What can hang from each mark:
J_921: J_127 J_506 J_905
J_127: J_960
J_905: J_127 J_506
J_506: J_259 J_905 J_921 J_960
J_259: J_127
J_600: J_127 J_506 J_921

Each row was made from one small tree. The marks that hang from a mark follow it in brackets, in the order of their numbers. Every link used is in the known rows. Write each row's tree.
Known rows:
J_127(J_960): +0.42 +1.03 -2.26 -0.08 -0.49 -0.89 +0.71 +0.46 +0.26 +1.09 -0.91 +0.16
 +0.03 -0.30 -0.75 -0.32 +0.05 -0.58 +0.25 +0.16 +0.45 +0.10 -0.59 -0.40
 -0.45 -0.44 +0.22 +0.03 -0.16 +0.64
J_600(J_921(J_127)): -0.15 +0.32 -0.24 -1.13 +1.42 +2.31 +0.19 -2.47 -0.40 +0.58 -1.11 -0.11
 -0.88 -0.61 -0.72 +0.98 +0.09 -2.32 +0.35 +0.27 +0.08 -0.45 +2.91 +0.16
 -1.82 -1.97 +0.45 -1.26 -0.43 -0.58
J_506(J_921): -0.01 -0.69 +0.58 -0.80 +0.16 +0.59 -0.33 -1.53 +0.41 +0.06 -0.11 +0.75
 -0.22 +0.47 -0.36 +0.48 +0.52 -1.38 +0.53 +0.24 -0.36 +0.62 -0.23 +1.61
 -0.91 -0.49 +0.50 +0.03 -1.06 -0.23
J_506(J_259): +0.32 +0.43 +0.19 -1.77 -0.09 +0.52 -1.07 +0.12 +0.80 -0.74 +0.25 +0.79
 +1.94 +0.13 +0.77 -0.50 -0.44 -0.17 +0.43 -0.52 -0.46 +0.72 -0.64 +0.35
 -1.09 -0.53 +0.46 +1.35 -0.43 +0.97
J_259(J_127(J_960)): +1.23 +1.44 -2.37 -0.03 +0.66 -0.63 +2.41 +0.01 -0.05 +1.60 -1.86 +0.23
 -0.19 -0.11 -1.02 +0.61 -0.07 +0.63 -0.53 +0.07 +1.08 -2.00 +1.57 -0.48
 -0.75 -0.43 +0.22 -0.48 +2.05 +0.08
J_600(J_127 J_921(J_506(J_259 J_960) J_905)): -0.57 -1.11 -2.99 -3.45 +1.25 +5.35 +2.08 -3.05 +1.93 +0.34 -1.52 +0.04
 +2.63 -0.07 +0.24 +1.42 -0.14 -4.07 -0.20 +0.08 -0.23 +1.95 +2.98 +0.14
 -2.52 -1.67 +0.30 -1.01 +0.56 -0.06
J_921(J_506(J_259) J_905(J_127(J_960))): +1.26 -0.42 -2.72 -2.07 +0.38 +2.70 +2.27 -0.44 +2.46 -0.01 -0.83 +0.37
 +3.50 +0.82 -0.70 +1.63 -0.79 -3.35 -1.73 +0.08 -0.75 +2.13 -0.21 +0.40
 -1.93 +0.85 +0.38 -1.36 +2.23 +1.32
J_905(J_506): +1.26 -0.11 +0.43 +0.75 +0.38 +0.19 -0.22 +0.75 +0.40 -0.22 +0.66 -0.64
 +0.09 +0.37 -0.02 +0.73 +0.20 -1.72 -1.22 -1.17 +0.01 +2.21 -0.46 -0.96
 +1.34 +0.84 +0.11 -0.87 +1.52 +0.13
J_905(J_127(J_960)): +1.72 +0.40 -1.94 +0.52 +0.34 -0.16 +2.39 +0.41 +0.86 +1.11 -1.32 +0.17
 +0.54 -0.30 -1.08 +0.86 -0.13 +0.22 -0.59 +0.20 +0.39 -0.81 +1.03 -0.36
 -1.46 -0.31 +0.19 -0.66 +0.60 +1.10
J_506(J_905 J_921(J_127) J_960): +0.41 +0.66 -3.26 -2.08 -0.37 +2.71 +1.07 -2.41 +2.03 +0.63 -1.58 +2.17
 +0.15 -0.46 -1.07 +1.41 +1.02 -2.32 -0.45 +0.75 -0.30 -0.64 -0.16 +3.53
 -3.86 -0.19 -0.24 +1.07 -1.56 +0.43
J_921(J_506(J_259 J_905)): -0.54 +0.33 -1.02 -2.16 -0.54 +2.37 -0.92 -0.39 +1.80 -1.09 +0.40 +1.18
 +2.77 +0.71 +0.30 +0.78 -0.38 -2.05 -0.63 -0.69 -0.50 +2.90 -1.43 -0.22
 -0.78 +1.01 +0.09 +0.54 +0.69 +0.00
J_600(J_127 J_921(J_506(J_960))): -0.97 -1.00 -2.35 -1.13 +1.25 +3.81 +1.03 -2.34 +0.66 +1.15 -1.55 -0.59
 +0.61 -0.44 +0.01 +1.03 -0.03 -2.98 -0.03 +0.12 +0.76 +1.57 +3.34 -1.09
 -1.19 -2.33 +0.15 -1.26 -0.06 -0.86
J_600(J_127(J_960) J_921): -0.36 +0.16 -2.31 -1.62 +1.19 +2.49 +2.42 -2.28 +0.36 +1.34 -2.00 +0.15
 +0.14 -0.85 -0.45 +0.78 +0.53 -1.19 +1.38 +0.01 +0.71 +0.08 +4.00 -1.36
 -1.70 -2.74 +0.57 -1.04 -0.24 -0.46
J_600(J_127 J_506(J_960) J_921(J_905)): -0.71 -1.72 -3.73 -2.72 +1.14 +5.82 +3.62 -3.17 +1.85 +0.43 -1.94 -0.07
 +1.10 -0.04 -0.83 +1.75 +0.04 -3.30 +0.28 -0.58 +0.31 +2.31 +4.96 -0.52
 -0.73 -1.91 +0.00 -1.56 -0.17 -0.61
J_921(J_905(J_127)): +1.32 -0.79 -1.05 -0.90 +0.60 +1.96 +3.64 -0.96 +1.47 -0.23 -0.62 +0.26
 +1.43 +0.33 -0.74 +1.75 +0.08 -0.62 -1.17 +0.50 -0.94 -0.81 +1.30 +1.25
 -1.73 +1.32 -0.15 -1.29 +1.69 +0.77
J_921(J_127(J_960) J_905): +1.10 +0.75 -3.29 -1.63 +0.89 +1.88 +3.24 -1.05 +1.07 +0.82 -1.89 +0.48
 +0.26 -0.51 -1.33 +1.60 +0.15 -2.31 -1.12 +0.88 -0.28 -1.07 +1.24 +1.72
 -2.37 -0.11 +0.13 -1.71 +1.62 +0.71
J_921(J_127(J_960) J_905(J_506)): +2.13 +0.63 -2.91 -1.01 +1.28 +2.02 +2.92 -0.47 +1.32 +0.60 -1.32 +0.03
 +0.32 -0.22 -1.40 +2.17 +0.29 -3.69 -2.06 -0.02 -0.33 +0.77 +0.92 +0.97
 -1.37 +0.58 +0.28 -2.38 +2.83 +0.86
J_921(J_506 J_905): -0.36 -1.11 -1.31 -1.11 +0.22 +2.47 +1.19 -0.84 +1.17 -0.34 +0.03 -0.43
 +1.49 +0.92 -0.42 +1.38 -0.30 -3.39 -1.58 +0.23 -0.66 +2.17 -0.54 +0.47
 +0.05 +1.54 -0.05 -1.84 +2.10 -0.39
J_905(J_127(J_960) J_506): +3.02 +0.40 -1.52 +1.26 +0.80 -0.01 +2.13 +1.21 +1.29 +0.90 -0.61 -0.46
 +0.67 +0.04 -1.15 +1.56 -0.01 -1.46 -1.80 -0.92 +0.27 +1.49 +0.69 -1.33
 -0.10 +0.51 +0.36 -1.48 +2.13 +1.29

Which tree is each row?
+2.30 +0.89 -1.71 -0.56 +0.43 +0.50 -0.03 +0.85 +1.32 +0.44 -0.42 -0.14
 +1.54 +0.18 +0.18 +0.27 -0.40 -1.77 -1.78 -1.24 +0.33 +1.24 -0.35 +0.15
 -0.53 +0.05 +0.18 +0.81 +1.67 +1.40 => J_905(J_506(J_259(J_127) J_960))
+1.51 +0.47 -1.95 -3.73 +0.59 +1.84 +2.26 -2.28 +1.96 +0.30 -1.41 +1.81
 +2.45 +0.87 -0.66 +1.12 +0.11 -1.97 +0.10 +0.11 -0.66 -0.23 +0.43 +2.44
 -3.29 -0.40 +1.02 +0.44 +1.16 +0.94 => J_506(J_259(J_127(J_960)) J_921(J_905))
+2.32 +0.56 -0.49 -1.39 +0.88 +0.66 +0.13 -0.43 +1.33 +0.24 -0.40 +0.67
 +1.43 +0.83 -0.35 +1.02 +0.12 -2.52 -0.74 -1.28 +0.06 +2.06 -0.11 +0.22
 -0.66 -0.29 +1.06 -0.05 +1.73 +0.73 => J_905(J_506(J_259(J_127(J_960)) J_921))
+0.85 -1.25 -3.35 -0.47 +0.17 +2.79 +2.65 -0.52 +2.15 +0.67 -1.02 -0.56
 +1.93 +0.49 -0.95 +1.72 -0.55 -3.45 -2.74 +0.65 -0.43 +1.11 -0.07 +1.19
 -1.60 +1.34 -0.43 -1.61 +1.69 +0.91 => J_921(J_506(J_960) J_905(J_127))
-0.39 -0.63 -3.34 -2.51 +0.42 +4.07 +3.36 -2.01 +2.35 +0.01 -1.78 +2.14
 +1.08 +0.32 -1.21 +2.14 +0.76 -1.22 +1.00 -0.99 +0.63 +2.89 +3.10 -0.62
 -0.24 -0.99 +0.37 -0.68 +0.01 -0.86 => J_600(J_127(J_960) J_506(J_905 J_921))
-0.40 -0.02 -3.82 -1.83 +0.26 +3.55 +3.60 -0.74 +2.06 -0.04 -1.67 +1.61
 +1.21 -0.02 -0.94 +1.78 +0.31 -0.13 +0.54 -1.30 +0.95 +2.44 +3.19 -1.84
 +0.41 -0.59 -0.07 -0.74 +0.84 -0.63 => J_600(J_127(J_960) J_506(J_905))
+1.80 +0.47 -1.34 -0.58 -0.26 +0.52 -1.21 +1.05 +1.49 -0.04 +0.31 -0.21
 +1.70 +0.07 +0.46 -0.24 -0.33 -2.38 -1.33 -1.18 -0.12 +2.51 -1.55 +0.16
 -0.23 +0.11 +0.17 +1.13 +0.21 +1.63 => J_905(J_506(J_259 J_960))
+0.34 +0.73 -2.67 -3.76 -1.41 +2.33 -0.30 -1.92 +2.96 -0.46 -0.56 +2.76
 +2.75 +0.22 -0.04 +0.09 +0.55 -1.84 +0.57 -0.11 -0.95 +0.96 -2.13 +3.17
 -3.97 +0.04 +0.13 +3.16 -2.54 +1.34 => J_506(J_259 J_905 J_921 J_960)
+1.30 -1.07 -2.73 -1.39 -0.12 +2.10 +2.56 -1.97 +2.16 +0.93 -1.35 +0.70
 +1.00 +0.29 -1.06 +1.18 +0.53 -2.56 -0.96 +1.03 -0.79 -0.44 -0.07 +3.55
 -3.27 +0.18 -0.04 +0.04 -0.89 +1.32 => J_506(J_921(J_905(J_127)) J_960)
+0.88 -0.50 -3.01 -1.91 +0.46 +2.54 +1.67 -2.38 +1.65 +1.06 -1.74 +0.82
 +0.03 -0.24 -1.07 +1.28 +0.50 -3.59 -1.05 +1.25 -0.55 -0.73 +0.22 +4.20
 -3.59 -0.58 +0.04 -0.29 -0.83 +0.83 => J_506(J_921(J_127 J_905) J_960)
+1.12 +1.04 -2.52 -0.93 -0.55 +1.26 +3.08 -0.41 +1.86 +0.13 -1.09 +1.65
 +1.38 -0.17 -1.17 +1.52 +0.59 +0.52 -0.32 -0.07 -0.19 -0.60 +0.47 +0.02
 -2.26 +1.13 -0.29 +0.17 +0.64 +0.70 => J_506(J_905(J_127(J_960)))
+0.35 -0.58 -3.73 -1.09 +0.83 +3.37 +1.60 -1.01 +1.50 +0.86 -1.48 -0.37
 +0.72 -0.10 -0.92 +1.79 -0.53 -4.65 -2.82 +0.95 -0.09 +0.76 +0.34 +2.04
 -1.87 +0.32 -0.31 -2.00 +1.79 +0.34 => J_921(J_127 J_506(J_960) J_905)
+0.85 -0.22 -0.71 -1.80 +1.70 +3.68 +1.73 -2.83 +0.64 +0.08 -0.84 -0.44
 +0.02 +0.00 -1.03 +2.13 +0.42 -4.39 -0.85 -0.17 -0.68 +0.94 +2.75 +0.50
 -1.72 -0.49 +0.39 -2.44 +1.41 -0.32 => J_600(J_921(J_127 J_905(J_506)))
+2.95 -0.24 -1.09 +0.59 +0.89 +0.54 +1.84 -0.03 +1.62 +0.95 -0.71 +0.11
 +0.53 +0.45 -1.42 +1.92 +0.45 -2.58 -1.39 -0.77 +0.04 +1.97 +0.52 -0.11
 -0.83 +0.11 +0.76 -1.50 +1.30 +1.05 => J_905(J_127(J_960) J_506(J_921))
+1.14 +0.69 -3.52 -0.63 -1.01 +1.71 +2.54 -0.44 +2.28 +0.47 -1.21 +1.35
 +1.35 -0.51 -0.79 +1.05 +0.41 +0.20 -1.05 +0.26 -0.17 -1.05 -0.06 +1.32
 -2.95 +1.08 -0.89 +1.26 -0.52 +1.16 => J_506(J_905(J_127) J_960)
+1.42 -0.64 -1.63 -1.23 +0.77 +3.15 +2.55 -2.29 +1.47 +0.44 -0.76 -0.65
 +1.05 +0.16 -1.07 +1.72 +0.37 -3.75 -1.10 -0.17 -0.79 +0.98 +1.95 +0.38
 -1.93 +0.09 +0.07 -1.55 +0.81 +0.58 => J_600(J_921(J_905(J_127 J_506(J_960))))
+0.65 -0.16 -3.62 -2.52 +0.78 +3.76 +0.68 -0.94 +2.13 +0.26 -1.29 +0.19
 +2.27 -0.03 -0.32 +1.38 -0.97 -4.84 -2.52 +0.59 -0.54 +1.38 -0.18 +2.33
 -2.79 -0.08 +0.04 -0.86 +1.47 +1.21 => J_921(J_127 J_506(J_259 J_960) J_905)
+0.60 +0.54 -2.22 -1.81 -0.35 +2.26 +0.62 -0.15 +2.38 -0.39 -0.46 +1.32
 +3.15 +0.52 -0.41 +1.31 -0.50 -1.92 -1.01 -0.56 -0.25 +2.40 -0.71 -0.45
 -1.68 +0.78 +0.16 +0.07 +1.15 +0.70 => J_921(J_506(J_259 J_905(J_127(J_960))))
+0.81 +0.97 -0.69 -3.81 +0.07 +2.49 +1.18 -2.59 +2.16 -0.84 -0.73 +3.04
 +2.53 +0.83 -0.16 +1.45 +0.63 -0.33 +0.57 -0.53 -0.66 -0.23 +0.37 +2.19
 -3.32 +0.27 +0.52 +1.70 +0.51 +0.08 => J_506(J_259(J_127) J_905 J_921)
+1.44 +0.06 -2.88 -3.51 +0.18 +2.27 +1.70 -2.21 +2.36 +0.59 -1.56 +1.51
 +2.50 +0.59 -0.31 +0.62 +0.00 -2.41 -0.60 +0.45 -0.67 -0.75 -0.09 +3.81
 -3.96 -0.46 +0.44 +1.44 +0.04 +1.42 => J_506(J_259(J_127) J_921(J_905) J_960)
+1.69 -0.14 -2.00 -1.91 -0.16 +1.91 +1.27 -0.08 +2.16 -0.42 +0.06 +0.03
 +2.39 +0.52 +0.01 +0.64 +0.00 -3.08 -1.62 -0.60 -1.04 +1.96 -1.26 +1.35
 -1.10 +1.28 +0.00 +0.12 +1.27 +1.50 => J_921(J_905(J_506(J_259 J_960)))
+0.35 +1.53 -3.31 -2.38 +0.32 +2.69 +0.06 -0.50 +1.87 +0.19 -1.33 +1.48
 +1.98 -0.19 -0.73 +1.47 -0.52 -3.21 -1.19 -0.19 +0.16 +1.87 -0.22 +0.22
 -2.32 -0.26 +0.39 -0.38 +1.24 +0.51 => J_921(J_127(J_960) J_506(J_259 J_905))
+1.60 -0.43 -1.56 -2.13 +0.75 +3.42 +1.98 -2.21 +1.91 +0.10 -0.65 -0.22
 +2.00 +0.26 -0.67 +1.47 +0.07 -3.86 -0.87 -0.41 -0.93 +1.42 +1.57 +0.58
 -2.50 -0.16 +0.35 -0.83 +0.59 +1.07 => J_600(J_921(J_905(J_127 J_506(J_259 J_960))))
-0.25 -0.81 -3.35 -3.70 +0.17 +5.04 +1.80 -2.04 +3.25 -0.67 -1.38 +2.48
 +2.65 +0.33 -0.02 +1.41 +0.20 -1.49 +0.68 -1.22 +0.19 +3.12 +2.24 +0.77
 -1.54 -1.35 +0.17 +1.20 -1.09 +0.14 => J_600(J_127 J_506(J_259 J_905 J_921 J_960))
-0.34 -0.18 -0.64 -2.66 +1.47 +4.23 -0.63 -2.46 +0.71 -0.46 -0.91 +0.43
 +0.74 +0.14 -0.64 +1.08 -0.79 -3.52 +0.61 -1.19 +0.21 +2.90 +3.62 -0.85
 -0.66 -2.61 +0.89 -0.97 -0.71 -0.30 => J_600(J_506(J_259) J_921(J_127))
+0.20 +0.30 -2.26 -3.41 +0.11 +3.68 +0.53 -1.85 +2.46 -0.80 -0.98 +2.53
 +1.72 +0.62 -1.12 +1.58 -0.02 -2.69 +0.50 -1.15 -0.20 +3.21 +0.99 +0.84
 -1.35 -0.78 +0.70 +0.37 -0.68 +0.18 => J_600(J_506(J_259 J_905 J_921(J_127(J_960))))
+0.51 +0.25 -3.03 -1.66 -0.68 +2.65 +0.22 -0.12 +2.66 -0.09 -0.58 +1.06
 +3.09 +0.30 -0.12 +0.89 -0.61 -2.19 -1.59 -0.26 -0.20 +1.98 -1.14 +0.55
 -2.21 +0.75 -0.28 +0.97 +0.27 +1.13 => J_921(J_506(J_259 J_905(J_127) J_960))
-0.14 -1.15 -0.45 -0.91 +1.05 +2.66 +0.09 -1.55 +0.72 -0.14 -0.69 +0.65
 -0.55 +0.61 -1.08 +1.50 -0.23 -2.59 -0.15 -0.64 +0.34 +2.50 +2.10 +0.59
 +0.51 -1.21 +0.57 -1.40 -0.39 -0.70 => J_600(J_506(J_921(J_127)))
+0.23 +1.17 -2.53 -2.19 -0.17 +2.01 +0.66 -0.43 +1.73 -0.08 -0.81 +1.34
 +2.65 +0.65 -0.36 +1.20 -0.45 -1.71 -0.99 -0.63 +0.23 +1.63 -0.39 -0.60
 -1.26 +0.70 +0.26 +0.27 +2.00 +0.09 => J_921(J_506(J_259(J_127(J_960)) J_905))
-0.39 -0.56 -1.26 -1.82 +0.28 +4.49 +1.99 -2.75 +1.56 -0.61 -0.73 +0.88
 +0.89 +0.59 -1.50 +2.12 +0.07 -2.12 +0.47 -1.25 -0.07 +2.58 +3.48 -1.57
 -0.40 -0.33 +0.10 -1.18 -0.29 -0.87 => J_600(J_506(J_905(J_127)) J_921)
-0.19 -1.13 -2.63 -1.47 +1.09 +2.96 +2.40 -1.34 +1.46 +0.58 -1.74 +0.98
 +0.35 +0.22 -0.97 +1.46 +0.20 -1.51 +0.85 -0.86 +1.05 +2.92 +3.39 -0.84
 +0.57 -2.15 +0.68 -1.30 -0.05 -0.62 => J_600(J_127(J_960) J_506(J_921))
+0.53 +0.80 -0.70 -3.96 +0.31 +3.30 +0.07 -2.65 +2.28 -1.12 -0.63 +3.14
 +2.07 +0.15 -0.21 +1.55 +0.58 -1.70 +0.54 -0.16 -1.04 +0.55 +0.13 +2.93
 -3.95 -0.38 +0.60 +1.33 -0.77 +0.51 => J_506(J_259 J_905 J_921(J_127))
-0.26 -1.21 -2.06 -0.69 -0.37 +1.93 -0.21 -0.90 +1.31 +0.36 -0.68 +0.36
 +0.02 +0.67 -1.02 +0.34 -0.23 -2.68 -0.05 -0.63 +0.41 +2.87 +0.26 +0.84
 +0.52 -0.81 +0.15 +0.14 -1.71 +0.03 => J_600(J_506(J_921 J_960))
+0.69 -0.13 -2.26 -0.72 +0.38 +1.35 -0.10 -1.58 +0.88 +1.36 -1.58 +0.68
 -0.72 -0.55 -0.76 +0.56 +0.30 -2.71 -0.65 +0.97 +0.16 -0.64 +0.24 +3.15
 -2.87 -1.55 +0.19 +0.35 -1.69 +0.65 => J_506(J_921(J_127) J_960)
-0.51 +0.68 -3.02 -2.37 +0.52 +4.41 +1.62 -2.88 +1.20 +0.22 -1.71 +1.05
 -0.08 -0.06 -2.00 +2.01 +0.14 -3.45 +0.51 -0.96 +0.45 +2.36 +3.47 -1.17
 -0.91 -1.40 +0.37 -1.42 -0.38 -0.91 => J_600(J_506(J_905) J_921(J_127(J_960)))
+1.12 +2.27 -2.68 -3.15 -0.39 +1.35 +1.98 -0.70 +1.89 -0.21 -1.21 +2.42
 +2.73 +0.20 -0.35 +0.80 +0.10 +0.72 +0.16 -0.61 -0.05 -0.76 +0.22 +0.30
 -2.77 +0.44 +0.23 +1.71 +1.34 +0.75 => J_506(J_259(J_127(J_960)) J_905)
+1.09 -0.02 -2.96 -1.44 -0.78 +2.31 +2.26 -1.94 +2.64 +0.57 -1.34 +2.07
 +1.21 +0.01 -1.16 +1.52 +0.97 -1.21 -0.46 +0.48 -0.52 -0.49 -0.27 +2.89
 -3.81 +0.61 -0.37 +1.31 -1.50 +0.95 => J_506(J_905(J_127) J_921 J_960)
-1.20 -0.48 -2.97 -2.01 +0.79 +4.69 +1.78 -2.86 +1.46 +0.65 -1.61 +0.38
 +1.15 -0.42 -0.19 +1.56 +0.45 -2.76 +0.03 -0.05 +0.42 +1.57 +3.12 -0.85
 -1.84 -1.48 -0.11 -0.84 +0.05 -0.96 => J_600(J_127 J_921(J_506(J_905 J_960)))
+0.17 -0.90 -0.87 -2.62 +0.97 +4.11 +1.26 -2.76 +1.62 -0.28 -0.52 -0.12
 +2.57 +0.75 -0.55 +1.70 -0.45 -4.21 -0.61 -0.08 -1.02 +2.07 +1.72 -0.06
 -2.21 -0.32 +0.56 -1.60 +0.96 +0.13 => J_600(J_921(J_506(J_259) J_905(J_127)))
+0.70 -1.46 -1.43 -0.59 +0.73 +2.83 +2.71 -0.82 +1.68 -0.10 -0.41 -0.39
 +1.93 +0.84 -0.86 +2.28 -0.45 -2.84 -2.31 +0.31 -0.72 +1.50 +0.65 +0.42
 -0.84 +1.62 -0.08 -2.48 +2.71 +0.16 => J_921(J_506 J_905(J_127))
+0.12 +0.01 -3.05 -3.10 -0.31 +4.80 +1.05 -2.43 +2.64 -0.38 -1.08 +1.30
 +2.55 +0.34 -1.02 +1.14 -0.40 -2.80 +0.37 -1.29 -0.15 +2.84 +2.24 -0.36
 -2.04 -1.02 +0.11 +0.80 -1.57 +0.64 => J_600(J_506(J_259 J_905(J_127) J_960) J_921)
